Each row comes from the steps of one path. Every step used is in the known rows, and no mark comes twice. Write the path behind each row, first mark first.
(in the rows, 128 means zero)
Known rows
susi > ritid > mivo > sagi: [123 125 139 173  77 129 127 140 124 117 122 138 141 119 160 159 113 110
 119 102 143 139]
sagi > susi > ritid: [112 134 141 132 109 109 114 199 106 136 149 122 140 146 155 153 117 106
 111 131 137 155]
gamam > ritid > zituf: [126 120 127 153 136 120 142 185 120 150 129 160 135 139 118 152 111 109
 122 111 132 131]
gagun > mivo: [110 127 148 163 133 130 124 163 138 132 122 117 113 128 138 125 117 123
 139  97 106 110]
sagi > mivo > ritid > tipav: [102 120 149 146 124 124 124 162 120 117 111 115 141 152 133 153 107 136
 126 110 127 117]
mivo > ritid > susi: [105 121 130 149 118 116 119 126 113 121 139 134 152 143 151 142 131 108
 133 118 152 154]
sagi > susi > ritid > zituf: [113 131 144 144 120 114 112 242 105 141 145 132 132 158 145 162 114  99
 113 135 143 154]
tipav > ritid > mivo > sagi: [131 120 160 166  85 123 127 109 136 112 117 116 143 116 125 147 122 133
 105 101 144 146]
susi > ritid > gamam > gagun > mivo: [110 128 105 151 101 121 103 175 106 122 135 150 132 128 155 150 127  89
 122  81 103 141]
ritid > tipav: [112 124 140 105 156 129 116 161 134 136 126 134 126 144 117 148 110 141
 129 150 122 122]
tipav > ritid > susi: [121 127 144 137 113 108 114 124 127 126 140 125 155 130 136 136 134 127
 101 121 147 167]
zituf > ritid > gamam > gagun: [150 119 100 147 119 117  88  97 128 114 137 145 136 132 135 147 135  92
 106 108 109 154]
mivo > sagi > susi > ritid > gamam: [132 120 120 157 109 111  99 184 103 107 151 138 140 124 153 150 105  90
 118 129 145 145]
sagi > susi > ritid > mivo > gagun: [139 131 161 144  82 120 101 210 112 125 135 111 132 159 170 167 116 102
 116 121 130 163]
gamam > ritid: [125 124 122 139 123 113 145 126 122 143 133 149 147 124 131 140 115 118
 119 105 124 134]
mivo > sagi > susi: [143 117 134 152 126 118 111 174 111 105 142 125 131 133 130 138 104 106
 129 145 147 140]
gamam > ritid > tipav: [114 120 132 121 145 115 136 154 128 149 131 154 145 136 122 155  99 129
 121 123 120 128]
zituf > ritid: [139 123 123 162 116 115 117  84 139 131 131 137 146 124 136 140 127 122
 105 127 124 139]
gagun > mivo > sagi > susi: [123 118 153 181 131 123 109 200 124 113 133 116 114 135 141 132  99 107
 140 110 120 119]
gamam > gagun > mivo > sagi > susi > ritid > zituf: [124 115 129 186 122 129 104 252  91 109 125 149 115 161 121 152 107  83
 139 100 113 147]

Write each row's path
[122 128 166 145  90 122 128 108 144 128 116 107 139 125 129 148 134 139
 101  98 136 150] => tipav > ritid > mivo
[111 118 101 139 113 122 109 131 100 110 133 144 138 138 131 146 139  98
 133  93 123 143] => mivo > ritid > gamam > gagun
[117 134 162 137  97 116 111 195 121 134 141 108 131 153 165 164 116 102
 113 118 141 162] => sagi > susi > ritid > mivo
[118 122 100 168  98 122 101 176 100 110 136 158 136 121 152 150 118  87
 124  83 110 139] => susi > ritid > gamam > gagun > mivo > sagi
[128 118 131 156 111 108  92 175 108 105 139 125 135 130 122 145 124  99
 107  91 115 156] => tipav > ritid > gamam > gagun > mivo > sagi > susi
[108 115 127 177 128 136 118 207  99 118 114 146 116 162 110 145 126 102
 148  84 106 136] => gamam > gagun > mivo > ritid > zituf
[ 94 121 149 180 126 121 116 161 125 127 131 122 132 142 156 136 119 109
 142  90 126 131] => gagun > mivo > ritid > susi
[ 86 121 145 184 118 124 131 150 124 130 120 124 129 132 140 134 120 124
 141  84 112 111] => gagun > mivo > ritid
[171 123 143 152  96 138 109 176 115 101 105 108 129 151 143 136 116 128
 128 116 108 124] => sagi > mivo > gagun
[126 120 133 143 137 116 107 106 144 136 130 142 144 136 128 155 113 133
 106 145 119 132] => zituf > ritid > tipav
[117 123 145 157 112 120 117 152 119 110 123 110 144 151 154 143 118 111
 127 102 143 143] => sagi > mivo > ritid > susi
[101 118 128 168 122 127 134 173 108 132 122 148 136 146 118 151 128 121
 132 116 145 126] => mivo > ritid > zituf
[ 78 119 153 168 136 125 123 172 127 135 119 128 127 141 135 147 109 133
 142  98 110 106] => gagun > mivo > ritid > tipav
[145 123 127 157 123 111  98  93 143 127 144 136 149 137 154 142 126 103
 107 135 139 163] => zituf > ritid > susi
[117 122 131 151 108 121 115 145 120 108 120 110 138 136 149 144 122 112
 124  87 125 122] => sagi > mivo > ritid > gamam
[123 116 140 188 127 131 122 162 128 113 122 129 118 119 135 125 102 116
 143 102 116 106] => gagun > mivo > sagi
[132 122 111 133 135 131  90 171 121 112 132 131 105 139 133 135 131  86
 139  86  95 136] => ritid > gamam > gagun > mivo
